Each row comes from the steps of one walk. Every step used is in the known rows, and no mark comes twice. Write the walk behind each row, first mark first.
Known rows:
somo/pofi/totenim/kizus: [  9   3  16 -15  13   7   4  -1  13   7   1  -3  -3   9  -9   2  -5 -21
   4  11  -1  21  -8  -1 -21  11 -38  -3  15  -1   5  13]
busor/torile/nulam/kizus/somo: [ 18  27   3 -12  -3   8  13 -18  15  20   1  -6 -17  -3 -12   1 -21  28
  -5   5   4  16  23  -4 -36   7  16   0 -30  -6  14 -10]
busor/torile/suko/kizus/nulam/pofi: [ 14   4   7  -6   0   0   8   5  26   5   3  -9  -1   3   4 -15 -30   8
   0  -3   9  17  16 -14 -36  14   8   7  15  -1  21  11]
kizus/nafel: [  7 -10   0  -5   9  -2   7  10  19   9   3   0   9  12  -2   3  -1   4
  -1   7   6   1  -7 -13 -21  -7  10  -7   4  -7   5  16]
kizus/nafel/pofi: [ -5 -18   7  -3   6  -3   8  10  17  24   3   5   8  18  -3   3   3   9
   4   4   8  -4  -3  -9 -21  -5  -8 -12  10 -10  -1  26]
pofi/nafel/torile/nulam/kizus: [ 10  17 -12   0   8 -13  -7  -9  39  38  -1 -22  -9  17 -13  13 -12  -3
   1  -2  -3   7  10 -12 -33   6   9   0 -25   8   8  41]
torile/nulam: [ -2  15   4  -4  -3  16  -2  -8  17  21   4  -8 -14   1   0  -3  -9  13
  -2   5   0  16  19   1 -13  -5   8  -9 -22  -3   4  -5]
pofi/totenim/kizus: [ 11  11  -1 -17  13 -15  -6  -8  -1   4  -4 -10 -15   8  -6   4  12 -34
   1   5  -1   9  13 -15 -16   4 -14 -17  22  18   5  27]
totenim/kizus/nafel/pofi: [  8  -7   2  -9   7  -9   4  11  18  45   7  -7 -15  13  -5   4   9  11
   2  -4   3   4   5 -23  -3  -4  -8  -2  19  11   5  20]
totenim/pofi/somo: [ -2   3   9 -14  -7 -19   3   9 -44  -8   0  -5  -7  10 -12  -4  15 -10
   2  -6  -3  -9  -6  11 -12  12  -3  -6  14  15   5  -7]
somo/pofi/dogu: [ -2  -2   8  -2  -6  19   8  -5  17   1   2   0  14  14  -9 -10 -10 -16
   2   5   0  19 -15   8 -19  16 -10   1 -23  -7   0  15]
somo/pofi/nafel: [  8  -9   5   0  12   7   5   3  22   9   1  -8  15  13  -6   1 -14 -14
   1   5   4   9 -23   5 -13   7 -25   9 -18  -9   7  19]
suko/kizus: [  3  -5   8  -3   3 -12   0  15  16 -12   4  -4  -3  -1   7  -2  -8   0
   3   4   6   6   6  -8  11   5   3  13  13  16   6  -5]
nulam/pofi/dogu: [ -1   5  -6  -3  -9  21   0 -13  -2 -35  -1  -5   4  15 -13  -9  -2 -27
   3  -4  -3  11  10   3 -33  13  -7  11  -1   9   5   1]
pofi/totenim/kizus/nulam/torile: [ 20  23   4 -20  12 -35   3  -6  -6   2  -8  -4 -20  22  -5   6   2 -32
   1   6   7  17  23 -14 -39  -2 -15 -23  27   7  14  26]
nulam/kizus/suko/torile/dogu: [ 17  17  -2  -4 -11 -11   3 -10  -4   3  -3   8  -9  14   7  13 -15   6
   0   0  -2   5   2  -9  -3  10  22   2  -4   2  11  19]
kizus/nafel/torile/nulam/pofi: [  2   6   6  -6   9   9   4   7  42  24   9  -9   0  21 -15   8 -14  23
   6   6  -1  14  10 -16 -57  -3   7  -5  12 -11   4  12]
busor/torile/nulam/kizus: [ 17  19  -4  -7  -2  19   7 -19  29  15   7  -7 -13  -7 -11  -1 -21  20
  -6   6   1  18  26  -6 -36   7   8  -1 -34  -8  15   2]
nulam/kizus: [ 15   9  -1   1  -7   6  -1  -9   4  -3  -3   6 -14   0  -3  10  -8   4
  -2   3  -6   7   8   3  -7   8  -3  18  -7   8   8  -3]
busor/torile/suko/kizus/nafel: [ 11 -11   2  -9   5  -4  10  15  39  19   7  -9   7  -1   8 -12 -21  15
  -2   0  10  12   2 -24 -33  10  22   1   5   2  15  31]
busor/torile/dogu/kizus: [ 14  11 -12  -5  -1  20   6 -21  15  -3  14  -8   0   2  -7 -14 -11  -7
  -2 -15   4  17  -1  -8 -20  18  19  -1 -21 -14   0  27]
somo/pofi/nafel/torile/suko/kizus: [  3  -8  13  -1  13  -6   2  19  47  32   3 -14  12  18   0   2 -25  -2
   7   0   2  17 -22  -7 -23  18 -12  14   3   1   6  36]
torile/suko/kizus/nulam/pofi: [  6   3  17  -1  -4  -6  -2  15  17   9  -4  -6  -8  12  19 -12 -26   1
   3  -3   6  19  11  -8 -15  10   8  12  31  12  18   7]
suko/torile/nulam/kizus/somo: [  1  25  13 -19   2 -26  11   2  -5  22  -4  -2  -8  11   2   6 -21  25
   0   6   3   7  18  -4 -32   7  12  -3 -13  -9   7   7]
busor/torile/nulam/pofi/totenim/kizus/nafel: [ 20  15  -2 -21  13  20   8 -15  31   6  10 -17 -10   6 -20  -5 -14   2
  -2   8   5  23  29 -20 -66   2  -7 -11  -4  -5  19  13]
totenim/pofi: [ -4  -8  11  -5  -5   2   4  22 -18   0   3   4  12  10  -5   0   5   3
   3  -5  -4  -1  -5   5  -3  12 -23  -3  22  11  11  -4]
somo/pofi/dogu/kizus/nafel/torile/busor: [  4  -5  17  -1  -8  15   7  -6  52   4  13  -6  18  30 -13 -12 -25 -11
   4   1   1  33 -21  -8 -42  25   1  -1   1 -14  -5  28]
nafel/torile/suko/kizus/nulam/pofi: [ -1  11  15   0  -1 -16  -4  16  32  27   0  -9  -7  18   3   0 -25  15
  11  -7  -2  16  10 -14 -33  16  10  10  44   6   7  16]
totenim/pofi/nafel/torile/nulam/kizus: [  5   7   1  -6   1  -8  -2  13  13  29   2 -12   4  24 -15  11  -6   2
   3  -6  -7   6   4  -4 -29  18 -16  -1   2  18  19  28]
dogu/kizus/somo/pofi/totenim: [ 11  19  21 -12   9   2  12  -7  -9 -14  -3  -1  -1  18  -2 -10 -17 -19
   1  -5   3  12 -29   3 -24  21  -5   5  20  -8   0 -20]
busor/torile: [  9   2  -7  -5   4   3   9  -8  12   1   5  -5   7  -7 -10  -5  -9   8
  -3   0   4   1   6  -9 -22   5   5  -4 -11 -10   6   9]
suko/torile: [-10   0   3 -12   9 -30   8  13  -7   2   0  -1  16   7   5   0  -9   5
   2   2   3  -8   1  -9 -17   6   0  -8   6 -14  -2  27]
nulam/pofi/nafel: [  9  -1 -10   0   9  10  -3  -5   1 -26  -2 -12   5  14 -10   1  -6 -25
   2  -5   1   1   2   0 -27   3 -21  18   4   7  11   6]
somo/pofi: [  1  -6  17  -1   3  19   8   5  13   3   4   5   9   4  -4  -2 -15   6
   3   7   0  14 -17  11  -8   8 -26  10  -2 -15   1  -8]
dogu/kizus/suko/torile/busor: [ 10   8   9  -1  -9 -13   3  -9  11 -15   7  -3   8  20  13 -11 -26  -4
  -2 -10   2   5 -18 -23  -4  13  25 -11  29  -7   4   3]
torile/dogu/kizus/suko: [ 13  17  -7   2 -11  19  -3 -21   1  -5   9  -2  -8  16   9  -9  -6 -16
   0 -18   0  16 -15  -6  11  12  34  -4  -5  -1  -1  15]
nafel/pofi: [-16  -9   7   1  -3  -2   0   0  -3  21  -1   6  -2   9  -1   1   5   6
   7  -4   2  -6   5   5   1   3 -22  -7   8  -4  -8  12]

Which walk is each row?
[ 13  11  -3 -20  16 -16  -4  -3  20  27   2 -12 -13  23 -13  11  12 -28
   6   3   1  18  11 -24 -37   5   2 -24  23  10   1  58]
pofi/totenim/kizus/nafel/torile/dogu
[ 11  25  -5  -4   8 -24  -1  -7  25  43  -7 -20 -12  22 -13  15 -11   2
   2  -3   1   5   8  -9 -32   6  18   0 -20   9   8  26]
pofi/nafel/torile/nulam/kizus/somo
[ -6 -15   7 -11  13  -9   5   4  14  15  -3   4   9  25  -6   5   7 -15
   5  11   9  -2   1 -11 -39  -2 -17 -28  19  -9   0  42]
kizus/nafel/pofi/totenim
[  4  -4   6   1  14  -3   4   6  34  24   3 -11  15  18 -13   6 -16  -5
   6   2   0   9 -23   0 -25  11 -21   7  -7 -11   2  27]
somo/pofi/nafel/torile
[ 16  18  15  -5  -1 -12   8   4   9  35 -12   0 -13  18  -5  14 -23  14
   2  -2  -2  14 -13   2 -29  20   4  23   1   8   9   7]
nulam/kizus/somo/pofi/nafel/torile/suko
[ 10   0   1 -14   6 -23   4   2   0  40   5 -13 -28  13 -10   2  17   3
   2  -5   4  -2   5 -19  -8  -5   5  -4  13  14   1  18]
totenim/kizus/nafel/pofi/somo
[  4  22  -4  -6 -10  -5   8 -17  -8  -9  -4  -9   0  21  -4 -20  -2 -31
  -3 -15   2   7 -13  -4 -16  22  35  -3 -15  11  -2   6]
pofi/dogu/kizus/somo
[  5   2  15  -1  -4 -18  -1  16  21  25  -4  -6  -8   9  23 -12 -22   3
   1  -2   8  16   7 -10  -3   8  19   2  20  11  16  17]
torile/suko/kizus/nulam
[  8  13  -3  -7   2  15   7 -14  26  18   9 -11  -4  -6 -10  -8 -16  18
  -4   4   4  13  21  -8 -32   1  11 -13 -30 -13   9   5]
busor/torile/nulam
[  3  10  -1  -6  -6 -21   5  -1 -11   7   0   2   9  18  13   3  -7   4
   2  -4   4  -1  -7 -16   3   2  32 -21   3  -7   5  28]
kizus/suko/torile/dogu
[ 19  14 -12  -3  -5  18   7 -25  13  -2  12  -6   0   6  -3 -12 -14  -5
  -3 -15   4  14  -6 -14 -13  15  32  -8 -15 -11   5  20]
busor/torile/dogu/kizus/suko
[ 17  18  11 -13  11 -27   9  10   7  50  -2 -15 -16  17 -13  10  -3  11
   4  -9   1  10 -12 -14  -4   8   0  14  14  16   5  -1]
totenim/kizus/somo/pofi/nafel/torile
[  7  12  -7   0  -6  22  -4 -17   3  -5  11  -4  -9  11   3 -10  -3 -18
   1 -18   0  19  -8   1   2  16  18   4 -13  -5  -8  21]
torile/dogu/kizus
[ 13  17   2  -6   1  10   6 -13  -3   5   3  -7  -4  24  -1  -8  -9 -20
   1 -18   6  21 -24   6  -5  19  16   9 -18  -5  -4  18]
torile/dogu/kizus/somo/pofi/nafel
[  4  -2  12  -3 -14 -32   3   0   4  -1   0   2  13  18  13   3 -18  13
   1   4   7   2  -3 -21   0  -1  23 -25  26  -6   5  13]
kizus/suko/torile/busor
[  2   3   8  -1  -5  26   9 -11  22  -9   7  -4  13  17  -6 -19 -17 -25
   1  -3  -2  22 -25   5 -21  25  -6   8 -18  -9   0  10]
somo/pofi/dogu/kizus
[-15   0  -2   1 -12   5   1 -16   7   9   1  -3   2  22  -3 -17   2 -27
   4 -14   0   2  -3  -1 -12  20  -3 -10  -8   2  -9  29]
nafel/pofi/dogu/kizus
[ 18  -1   9  -1  -8  -7   0  -1  43  16   4   3  -9  18 -12  19 -17  20
   2   8  -2  17  10 -15 -35   7   7   7  16   0   5  21]
nulam/kizus/nafel/torile/busor
[ 15  21   3 -13   0 -11   3   1   3  21   5 -13 -18  12   3   2 -11  16
   1  -5  -2   9  13 -28  -4  -2  10  -1  21  14  17  -5]
totenim/kizus/suko/torile/nulam/pofi
[ -1  -6  10  -6 -17  -2   3  10  19   1  11  -7  21  36 -13 -12  -6 -15
   4 -12  -4  18  -9 -14 -37  31   5 -15  25  12   6  32]
totenim/pofi/dogu/kizus/nafel/torile/busor
[  9  14   1  -2   0 -11   7  -6   1 -12   5  -4   8  16  14 -12 -20  -8
  -2 -13  -1  -5 -24 -21  -4  12  25  -6  20  -7   7   2]
dogu/kizus/suko/torile
[  3   1  -3  -3  -2  20   1 -11  14  11  12  -1  -4  23   2  -8  -1 -13
   3 -15   5  17 -10  -5 -12  12  12  -3  -5 -11  -8  37]
torile/dogu/kizus/nafel/pofi
[-10  11   6 -15   7 -18   6   6   6  19   4  -8   5   7   5  -2 -16  16
   1   6   3   5  16  -8 -27   2   5 -15 -13 -16   2  21]
suko/torile/nulam
[  9   0  17 -11   2  -4  16  15  22  21   2  -5   4  -1   6 -12 -28  22
   0   0  10  17  -7 -10 -26  18  12  10   6   1  12   6]
busor/torile/suko/kizus/somo/pofi
[  2 -15  11  -5   1  -8   1  28  33  23   2  -6   1   7  22  -8 -17   9
   1   1   7  14  -5 -20 -13   6  22   7  20  16  11  27]
torile/suko/kizus/nafel
[  3  -6   4  -1   6   9   7  -1  21   6   9  -2   4  20   2 -11  -9  -6
   1 -10   3   1 -18 -13 -22   9  -1  -1  17 -12  -1  12]
dogu/kizus/nafel/pofi
[ 24  22   5  -6   1  -7   1  -6   0  14   0 -11 -25  14  -8  -1  -6  -2
   1  -7   1  14  22 -11  -6  -2 -10   9  27   9  19 -14]
totenim/kizus/nulam/pofi
[ -6   7  13 -17   6 -25   2  -3 -17  29 -10   0 -18  20  -7   6  15 -16
   8  -1   4   0  13  -5 -13   6 -26 -20  30  12  -4  19]
nafel/pofi/totenim/kizus/somo
[ 17  22   5   3   1  -1   3 -16   7  -5   1  -6  -6  17   3 -15 -20 -17
  -3 -12   2   7  -6  -4  -9   9  10  -3  12 -14  10  -8]
dogu/kizus/nulam
[ 11  18   2  -2 -20 -15   5 -23  17 -21   2  -5   0  34  -2 -20 -18 -34
  -3  -9   8  28   7  -8 -37  16  24 -16  -5  -3   5  24]
pofi/dogu/kizus/nulam/torile/busor
[  1  -3  10  -9  -4 -25   9  29   9  -8   2   9  -7   9  22  -1 -19  13
   3  -2   8  20   2 -10 -35   5   4  15  20  13   8  12]
nulam/torile/suko/kizus
[ -4   9  -3 -13   4 -13   5  -2  -5  -2   9  -4   9  15   7  -8 -11 -10
   3 -13   3   8  -6  -8 -15  18  15  -4  -4 -18  -8  43]
suko/torile/dogu/kizus
[  8  13  -4  -8  -6  -2   9  -2  -6 -26  11  11  -9  18   6  -2  -9  -6
   2 -14   5  25  -3   0 -33   9   6   9  -5  -7  -5  15]
nulam/torile/dogu/kizus
[  9  14  -2  -8   2  28   7 -17  21  -2  10 -11  -4  -3 -15  -8 -21  16
  -1   3   3  17  25  -4 -47   4  -5   1 -18 -12  13  -9]
busor/torile/nulam/pofi
[  6  -4  -3 -10   1 -10   5   4  21  43   5 -10 -11  19  -8  -1  13  -3
   2  -6   3   7   7 -24 -10   2   3  -8   5  17   4  34]
totenim/kizus/nafel/pofi/dogu
[ -7 -11  15 -10  -6 -35   2   8  10  -2   5   0  16  13   4   0 -17  12
   2   5   7   8  11 -12 -17   6  -1 -15  19 -14  -6  30]
suko/torile/busor
